Each row was made from one path, in order. Every step used is in the known rows, and no mark comes twice. Write each row's path.
Known rows:
reter/vulevi/roziga: -123 139 -286 0 -50 11 89 -61 -150 10 54 107 44 -284 114 -99 -29 45 95 -175 -131 -61 -168 -40 -37 -21 -27 55 -14 -38 -5 -148 -89 278 19 36 -151 -80 -238 116 5 260 95 119 43 -14 -105 32 65 -226 -97 104 -53 78 55 -34 -12 64 34 -166 239 45 143 37 109 -10 -56
vulevi/siti: -227 95 -319 56 21 -7 43 69 -173 -32 -188 62 14 -177 82 56 7 -60 -147 -183 174 24 61 -9 -176 28 -38 56 -53 28 -236 -168 139 224 -77 -23 -103 -253 -120 -8 -157 216 114 118 83 112 102 16 116 -81 -45 65 18 133 300 48 -117 100 147 -104 83 -11 169 59 38 132 -72
difina/reter: -267 -49 -267 146 26 89 14 188 -51 -2 35 -70 25 -126 119 24 187 -66 -195 -32 178 184 120 69 104 102 -103 27 24 33 -97 -115 124 -1 48 205 -207 -93 -110 118 -190 170 7 39 -51 11 -46 -7 -83 -187 -238 195 -204 18 74 186 -197 119 21 -104 -25 44 197 320 -21 311 80
fosugas/reter/vulevi/roziga/divu: 30 -8 -107 -104 -131 -30 93 -10 -232 212 79 80 45 -230 49 -214 2 19 34 -12 -85 -80 -5 -30 1 -92 129 62 -71 53 -150 -291 -78 36 -66 96 -155 -99 -121 8 11 130 66 128 236 19 -177 -99 -130 -280 -58 135 -167 112 -21 29 75 93 -12 -246 182 58 107 120 65 41 -119
tukeror/reter: -164 -52 -277 48 137 63 51 258 -66 -63 40 -93 -107 -97 3 44 180 47 -54 -80 139 165 219 -112 103 64 -83 -63 -23 67 -126 -62 66 -42 -117 118 -213 -133 -227 24 -113 229 30 18 92 -83 8 -79 78 -32 -216 245 -188 4 103 62 -130 108 54 -66 10 62 170 314 -39 321 0
duti/reter/vulevi/siti/divu: -114 -41 -182 71 -22 23 78 -106 -17 163 -51 75 29 -43 195 -96 -42 -83 59 -15 -153 29 170 -75 15 -55 241 4 -163 10 -76 -106 87 141 -86 -64 -195 -127 -51 141 -10 120 148 31 97 -14 -123 4 5 -213 -61 89 -4 35 156 143 53 42 28 -214 207 87 178 176 84 -184 64
duti/reter/vulevi: -281 -37 -245 -69 93 109 197 9 -47 24 102 102 -72 -167 97 -97 135 -49 118 -58 -202 143 127 -15 82 -64 90 -9 -106 -21 15 -36 19 18 -89 154 -293 -116 -151 312 -95 195 84 61 79 -102 -200 -48 -60 -212 -261 229 -264 -85 -66 97 -101 97 93 -298 325 236 279 261 88 189 96
bibav/fosugas/reter: -422 57 -151 -261 129 183 82 236 -419 -22 -41 104 -50 -325 -85 6 336 -197 -166 -136 243 251 40 147 15 134 19 58 27 140 -206 -69 -29 -208 -312 303 -167 -395 -287 129 -336 513 23 221 242 141 -12 -78 -87 -164 -317 48 -480 2 -78 38 -187 88 253 -312 326 273 208 318 36 630 -44
siti/divu: -292 -72 -258 58 -39 39 -8 -78 -81 -13 -79 92 -5 -58 133 -5 50 -110 -107 30 156 -45 24 -41 -66 78 -102 21 24 164 -117 -7 123 121 -51 55 -200 -126 -193 -30 -36 331 137 28 2 129 105 -116 52 -162 -63 24 -188 151 368 198 -87 13 102 -42 128 18 79 247 101 5 23
kuzagun/reter/vulevi/roziga/divu/siti: 32 24 -157 111 -189 -139 15 15 -104 245 -7 -31 138 -120 70 -187 -71 119 80 21 -93 -23 89 -43 74 35 250 -108 -35 -38 -103 -272 -6 254 140 -212 -139 21 -63 14 166 -20 108 -36 19 -151 -120 -43 -48 -259 138 142 -80 198 168 161 32 15 -161 -115 -60 -8 167 -80 57 -151 -172
bibav/fosugas/reter/vulevi/siti: -252 135 -152 -239 107 101 38 73 -415 78 -104 170 35 -340 0 -58 195 -170 -120 -166 66 156 -3 192 36 42 207 79 -95 45 -198 -158 -50 -55 -273 173 -81 -381 -240 172 -246 463 70 245 269 62 -58 -5 -26 -205 -230 18 -277 5 -166 -37 -83 44 172 -367 303 215 141 187 24 355 -39
vulevi/roziga/difina/reter/duti: -53 84 -91 230 -194 -175 -104 174 -52 30 42 -209 29 -1 156 -94 -25 -20 -36 54 148 29 64 -287 -195 120 -1 57 87 48 -148 -180 53 152 35 37 -55 9 136 18 -194 10 -12 2 135 33 35 36 44 -263 -92 240 42 17 139 27 30 208 -59 -19 -233 -75 143 97 -32 -1 -47
tukeror/siti/divu: -172 26 -319 142 -44 -120 -3 -147 79 59 -134 31 16 26 137 44 41 70 -180 -4 2 -107 67 -131 -118 59 -9 -21 -9 78 -213 -59 134 136 28 -113 -137 -173 -158 -81 18 238 147 1 -57 97 102 -79 190 -124 37 78 17 214 480 180 72 20 67 -39 98 -122 124 176 -73 -126 80
bibav/fosugas/reter/tukeror/siti/divu: -234 124 -109 -202 -9 124 -28 26 -132 115 -50 119 1 -158 -43 -96 226 -11 -65 77 43 92 40 90 -51 59 110 60 -43 79 -207 -125 -7 -138 -201 89 -57 -322 -166 17 -201 383 30 159 346 155 -13 -140 118 -257 -22 -3 -348 53 16 165 207 23 150 -189 272 146 77 174 -130 95 -120
difina/roziga/vulevi/reter: -155 -45 -187 211 -64 139 13 150 71 37 -55 66 -5 -78 101 -11 80 96 -41 -300 12 -85 -19 -205 74 68 -165 51 166 112 -229 -267 -4 249 214 -19 -205 20 -62 61 4 -15 100 143 -73 -47 26 68 -110 -113 7 65 74 129 247 29 -6 192 -53 -93 -86 -124 235 159 -28 85 83
duti/reter/difina/roziga/divu/siti: -45 -80 -44 120 -89 28 -38 -126 163 102 -183 -176 -80 80 68 -92 -14 208 151 -3 -269 18 319 -254 -114 -44 18 -27 -58 -48 -110 -223 3 163 -23 -174 -176 -60 -3 173 119 -211 138 -7 82 -93 -193 -31 -123 -190 -15 78 47 132 122 289 135 165 11 -98 69 -48 312 42 60 -158 -50
fosugas/reter/difina/roziga/vulevi/siti: -71 -58 9 -35 -138 215 -81 -101 -151 262 -162 -91 38 -136 53 -151 -57 176 -47 -105 -94 -149 177 -85 -171 -110 -93 72 -61 -8 -192 -400 -26 154 -99 -87 -52 -168 76 130 -67 -80 9 222 171 -42 -89 8 -66 -238 -95 79 -45 151 -62 53 121 101 0 -196 -96 -102 179 23 -79 -50 -126
difina/roziga/divu/siti: -123 50 -169 200 -122 -127 -15 -63 175 -7 -256 -10 -40 -9 71 37 6 152 3 -159 -71 -134 137 -185 -105 73 -120 10 44 69 -276 -213 19 257 212 -201 -170 -50 -175 -67 183 15 209 9 -28 -13 -18 -30 -120 -70 125 20 133 304 426 262 64 103 110 54 24 -181 210 106 31 -117 -48
duti/reter/vulevi/siti: -163 29 -233 -3 64 65 145 9 -63 69 -18 64 -3 -137 141 -75 20 -51 71 -125 -180 109 165 -26 -6 -65 191 22 -173 -49 -74 -143 53 117 -107 12 -203 -172 -89 245 -95 109 103 91 143 -52 -159 45 -10 -186 -120 166 -48 -30 26 55 -20 89 81 -260 240 151 253 143 72 24 59
duti/reter/vulevi/roziga/divu: -22 -9 -160 94 -100 -35 188 -6 4 89 85 54 -12 -83 121 -140 -30 60 232 -78 -237 -3 101 -160 -3 -58 190 36 -90 18 -65 -140 -58 163 30 -49 -262 -23 -130 143 43 -3 167 12 164 -56 -201 3 -134 -188 -17 121 -4 19 97 72 88 166 -33 -237 274 81 237 117 165 -34 1
vulevi/reter: -125 -50 -313 25 90 118 -17 305 -221 -27 37 58 -63 -162 26 -48 220 -146 -163 -120 214 214 -37 -18 75 82 -34 31 137 68 -217 -163 103 68 -74 221 -171 -113 -112 32 -216 185 -9 142 -22 77 35 -68 23 -188 -156 176 -146 -12 115 40 -196 155 37 -111 -20 115 209 179 2 331 20
tukeror/reter/duti: -148 0 -210 -38 134 -42 -13 271 -14 -115 183 -96 -94 -121 24 -39 172 19 35 122 77 174 226 -169 35 18 -19 -30 -78 40 -141 19 77 -138 -145 254 -160 -138 -135 94 -261 229 -57 7 174 -77 5 -130 189 -125 -278 393 -212 -115 -2 -12 -159 89 105 -28 -15 98 193 322 -35 283 126
kuzagun/reter: -400 -35 -222 -50 50 156 74 205 -221 50 37 -36 42 -199 -10 -80 171 -69 -92 52 186 199 200 96 38 83 -41 -88 29 42 -85 -101 132 66 -23 35 -205 -145 -105 102 -183 219 -15 36 13 -55 -5 -54 -30 -224 -144 243 -456 51 129 184 -229 19 35 -117 -42 175 256 134 22 403 -102
reter/difina/roziga/vulevi: -214 -21 -128 109 -102 189 -15 -239 -25 24 -112 -39 2 -91 110 -50 -40 221 109 -133 -188 -191 68 -133 -154 -53 -311 64 23 14 -18 -235 -77 378 117 -124 -194 -44 -48 209 27 -16 85 148 -6 -93 -13 26 32 -189 -104 42 5 143 25 89 23 121 -40 -114 -6 -126 164 35 -6 -84 -20

Write each row's path:
-267 14 -190 87 29 -22 -60 211 -5 -55 177 -68 23 -145 129 -66 171 -134 -119 158 98 216 122 4 43 64 -39 62 -36 1 -116 -21 141 -108 9 292 -156 -104 -4 195 -340 184 -77 37 54 -10 -30 -53 56 -272 -316 353 -237 -104 -46 126 -232 110 80 -63 -64 95 195 307 -7 264 191 -> difina/reter/duti
97 -56 -249 225 -206 12 -64 47 169 207 45 135 64 68 127 -120 6 155 -11 53 -66 -188 -47 -154 45 -35 68 43 76 78 -206 -264 121 213 204 -76 -160 34 62 -52 46 -45 78 72 95 37 138 -138 171 -191 251 21 121 104 256 67 250 130 -227 -72 -186 -136 14 41 -177 -357 -35 -> roziga/vulevi/reter/tukeror/siti/divu
163 13 -170 317 -221 -203 -59 8 87 200 -47 -38 139 -57 184 -91 -51 66 -28 -64 -117 -38 17 -60 152 34 184 8 -40 -47 -122 -275 1 174 243 -85 -143 50 -72 34 159 -82 131 -31 -18 -90 -127 48 -127 -233 53 112 164 146 110 151 87 124 -178 -96 -54 -145 96 103 33 -261 -3 -> difina/reter/vulevi/roziga/divu/siti
-264 43 -142 -26 14 214 -68 -204 -88 -61 -116 -103 -51 -143 63 -69 18 146 35 -77 -122 -1 70 -73 -197 -17 -321 65 17 -44 -6 -179 -55 315 -30 -36 -132 -117 -106 180 -39 73 25 169 -15 -45 -86 28 64 -239 -192 102 -106 115 -13 178 -13 100 86 -39 68 -18 235 38 9 34 -84 -> reter/difina/roziga
-43 -34 -153 44 49 255 -164 52 -169 48 -47 -98 -44 -119 30 -143 99 49 -37 -108 -22 140 17 -98 -31 30 -172 60 126 -28 -96 -290 -25 265 -70 48 -90 -65 -23 105 -114 -47 -48 215 -49 -22 -91 29 61 -274 -162 138 -10 36 -19 104 -43 172 -45 -54 -116 -4 251 11 -37 95 -31 -> vulevi/reter/difina/roziga
176 -75 -118 162 -102 5 -238 2 -16 133 -193 -113 -37 36 45 -126 9 119 -20 -62 -78 10 98 -184 -22 22 -19 -7 113 -19 -214 -351 -7 279 37 -115 -92 -11 25 0 78 -229 53 98 -52 -17 -38 -35 0 -221 50 58 185 158 134 175 74 187 -130 0 -197 -142 219 -39 -39 -182 -73 -> vulevi/reter/difina/roziga/divu/siti
-194 -77 -170 187 -84 -73 -52 146 -100 34 -71 -163 -24 58 154 18 132 -88 -176 8 206 57 195 -73 -31 119 -57 26 105 95 -122 -180 155 97 86 55 -216 -19 71 89 -118 71 45 -1 13 21 64 -18 -87 -192 -168 170 -92 82 119 143 -76 208 -76 -52 -249 -49 111 258 -61 139 12 -> roziga/difina/reter
-145 9 -139 151 -57 54 -42 164 106 4 77 46 7 -105 106 -78 73 94 46 -139 -61 -65 15 -263 27 26 -114 79 105 102 -240 -189 5 185 171 67 -159 12 10 93 -105 -1 22 146 -5 -33 35 15 4 -173 -58 190 47 23 162 -3 -22 170 -12 -81 -113 -78 250 162 -17 52 181 -> difina/roziga/vulevi/reter/duti
151 102 -119 360 -336 -147 -166 -25 197 227 -72 -216 103 166 197 -106 -146 178 -20 128 5 -160 65 -286 -215 114 31 45 62 0 -148 -302 65 282 158 -254 -20 68 185 -162 66 -133 63 -40 131 75 54 38 110 -268 245 56 231 194 338 194 454 160 -215 94 -246 -245 7 -43 -176 -492 -187 -> vulevi/roziga/difina/reter/tukeror/siti/divu
-64 -37 -271 -21 124 36 56 74 -78 -7 93 1 -50 -170 52 -49 134 55 44 -78 -76 92 150 -45 210 -19 10 -41 -91 0 -36 -79 -15 24 -40 132 -247 -65 -243 149 -22 234 33 47 68 -194 -96 -61 100 -122 -248 263 -181 -17 -101 7 -91 67 -26 -133 82 74 126 294 -48 152 59 -> tukeror/reter/vulevi
-130 104 -212 133 -149 -97 6 85 -189 -10 -120 -110 -59 -51 99 9 -42 27 18 -151 176 -94 -3 -282 -288 117 -76 48 141 100 -159 -219 12 299 -12 -96 -110 -62 -47 -62 -57 124 118 44 87 84 97 15 25 -156 4 58 39 180 317 19 77 188 5 -31 -41 -77 134 9 47 30 -206 -> vulevi/roziga/difina
-81 -8 -81 231 -216 100 -138 -348 24 171 -272 -65 103 32 208 -61 -218 191 55 -74 -134 -304 108 -210 -189 -49 -179 71 -27 51 -123 -281 -4 494 119 -298 -72 -35 54 23 114 -107 141 113 11 -19 83 70 90 -180 83 -78 221 259 241 131 175 72 -111 -43 -107 -257 85 -39 -7 -414 -40 -> reter/difina/roziga/vulevi/siti/divu
-123 39 -211 37 -6 79 182 41 -32 58 109 36 -2 -183 105 -127 20 44 175 -152 -209 72 45 -138 4 -40 125 -7 -75 -25 7 -118 -59 114 -80 30 -208 -80 -154 226 -41 127 84 53 128 -72 -229 28 -69 -219 -129 199 -109 -38 23 53 22 127 39 -254 334 143 282 121 140 76 1 -> duti/reter/vulevi/roziga
-186 -104 -99 -272 45 241 -42 4 -370 140 2 -62 -50 -229 -20 -181 158 -17 -105 72 47 95 142 82 -114 -110 -112 29 -55 -3 -55 -191 28 -92 -303 223 -114 -246 -60 185 -222 192 -71 170 187 33 -120 -190 1 -325 -324 186 -426 20 -216 74 -101 66 100 -236 62 168 181 142 -48 266 -170 -> fosugas/reter/difina
86 -96 -121 125 -54 118 -138 0 -108 64 -76 -70 -40 -23 40 -166 45 65 18 -17 -36 43 83 -152 -48 15 -126 82 115 21 -190 -325 -11 302 30 -15 -147 -4 -5 27 -18 -163 14 158 -10 7 -64 0 8 -238 -30 86 93 83 38 148 27 189 -133 -23 -146 -74 223 20 -15 -12 -40 -> vulevi/reter/difina/roziga/divu
-264 -46 -64 -7 51 280 32 -71 30 30 -53 -156 -96 -43 52 -112 58 133 138 -37 -219 138 263 -164 -146 -26 -152 3 -43 -69 17 -143 -33 150 -120 -42 -191 -126 -42 301 -77 -52 34 101 73 -90 -225 15 -67 -243 -220 164 -155 5 -22 215 9 142 99 -155 170 96 362 119 53 114 -15 -> duti/reter/difina/roziga
-179 -94 -5 -114 -95 262 -24 -79 -140 201 -60 -71 -1 -159 38 -163 43 185 -18 -37 -118 -110 151 -70 -101 -103 -189 53 -28 39 -95 -296 -49 67 -59 38 -129 -123 9 175 -46 7 -5 205 150 -67 -134 -63 -118 -268 -218 120 -225 119 -138 65 54 106 13 -197 -22 -19 186 107 -63 80 -94 -> fosugas/reter/difina/roziga/vulevi
6 -6 -139 261 -236 -104 -168 -54 175 183 -70 -163 43 207 201 -87 -10 72 -94 236 9 -97 178 -142 -123 61 17 44 41 28 -117 -236 166 166 164 -136 -126 30 205 -38 3 -69 36 -39 113 54 59 -58 139 -278 115 105 53 136 209 254 321 132 -179 67 -305 -172 -22 121 -241 -386 -81 -> roziga/difina/reter/tukeror/siti/divu
104 -7 -220 121 2 -40 -45 -24 -25 125 -67 -8 45 -30 153 -39 -55 9 -6 -16 -29 -36 185 -88 159 -7 154 -34 -150 32 -139 -164 48 131 -69 -77 -113 -89 -133 -46 72 143 98 37 85 -115 -9 9 160 -102 -57 141 90 82 147 39 59 15 -90 -68 -22 -67 38 212 -50 -198 70 -> tukeror/reter/vulevi/siti/divu
-44 117 -221 54 -129 -84 33 -108 -194 45 -33 16 20 -145 166 -95 -77 18 94 -127 -90 -158 -102 -163 -134 3 23 42 40 19 -34 -216 -64 367 66 -61 -159 -15 -74 86 39 170 128 76 91 -29 -7 17 54 -233 -53 85 36 119 83 -53 89 131 -54 -115 36 -45 68 5 64 -134 -124 -> reter/vulevi/roziga/difina
-120 123 -287 34 -103 -2 -37 -146 172 58 -6 72 18 -18 105 -74 4 172 27 162 -128 -116 11 -53 -184 -58 -74 50 -63 -14 -93 -119 103 184 54 -109 -101 -130 -72 -47 -16 173 66 41 158 82 39 -149 284 -226 173 49 -52 142 278 220 274 8 59 39 93 -52 51 31 -141 -332 -138 -> reter/tukeror/siti/divu
73 -42 -107 230 -62 128 -102 -33 65 134 -164 -217 6 24 84 -12 -103 298 57 -135 -108 -97 296 -265 -21 -18 -127 -5 -79 -8 -135 -296 -42 288 37 -223 -92 -39 1 63 71 -188 51 93 106 -210 10 96 118 -41 -45 124 204 114 43 26 127 151 -164 -60 -200 -224 145 57 -127 -140 -42 -> tukeror/reter/difina/roziga/vulevi/siti
-242 -107 -58 90 -55 231 62 -95 86 89 -50 -112 -50 -30 101 -88 2 211 187 -78 -254 -16 249 -229 -91 -62 -121 -2 -50 -9 -4 -177 -46 195 29 -106 -241 -42 10 325 -22 -133 79 84 85 -133 -139 29 -110 -192 -162 123 -70 34 -2 140 47 171 -6 -214 84 3 305 109 35 11 38 -> duti/reter/difina/roziga/vulevi
-2 71 -208 204 -125 111 -24 66 284 105 -18 39 12 -35 84 -74 25 322 63 -203 -209 -151 -5 -222 -18 -4 -125 73 110 6 -243 -345 -3 309 287 -162 -151 21 37 36 43 -132 62 149 32 -70 -3 51 68 -154 200 72 176 116 218 80 266 184 -105 -30 -109 -192 179 -4 -200 -205 -12 -> difina/roziga/vulevi/reter/tukeror/siti
78 49 -240 76 31 28 50 123 -52 50 96 -62 -5 -174 62 -57 4 137 113 -183 -85 41 49 -169 142 21 32 -48 -75 -22 -35 -164 -102 111 -33 29 -161 -50 -237 49 37 151 45 45 93 -183 -112 36 78 -116 -131 233 -24 9 -5 -48 33 108 -78 -114 89 -5 140 150 1 42 -34 -> tukeror/reter/vulevi/roziga
70 62 -251 230 -215 -228 -1 57 2 43 -201 -8 17 -22 68 21 -85 129 18 -136 67 -135 -10 -237 -145 67 62 1 44 70 -275 -225 27 253 92 -170 -103 -72 -173 -164 128 20 209 -37 69 97 33 -57 -40 -79 199 -8 181 279 476 114 70 123 6 -13 59 -164 140 -18 121 -132 -195 -> vulevi/roziga/divu/siti
-207 33 -221 80 -24 172 -37 143 40 20 154 -18 25 -157 92 -100 147 21 -35 111 55 166 68 141 57 -4 -140 81 -9 -55 -21 -164 114 43 87 166 -171 -45 3 129 -185 87 -56 67 133 4 -107 -67 43 -302 -93 190 -251 -43 -79 239 -8 112 25 -27 -16 81 116 153 -97 76 -112 -> difina/reter/tukeror
-300 22 25 -158 -18 278 -3 -42 -279 87 -128 20 -3 -227 -31 -73 187 54 -22 -167 -19 37 63 5 -25 75 -85 83 28 96 -113 -223 -146 0 -131 96 -131 -263 -160 242 -182 230 49 258 229 7 -55 -1 -89 -203 -254 -22 -288 54 -229 43 -3 117 72 -309 189 72 177 168 -11 321 -53 -> bibav/fosugas/reter/difina/roziga/vulevi
96 147 -157 292 -246 -108 -99 93 121 148 -45 -204 55 59 147 -86 -75 194 -37 -2 -15 -66 54 -262 -228 78 -8 66 78 -49 -132 -350 47 249 150 -175 -35 21 151 -60 -30 -120 33 -1 147 27 8 61 101 -239 156 135 181 124 205 117 349 213 -148 43 -215 -199 82 -72 -190 -270 -217 -> vulevi/roziga/difina/reter/tukeror/siti
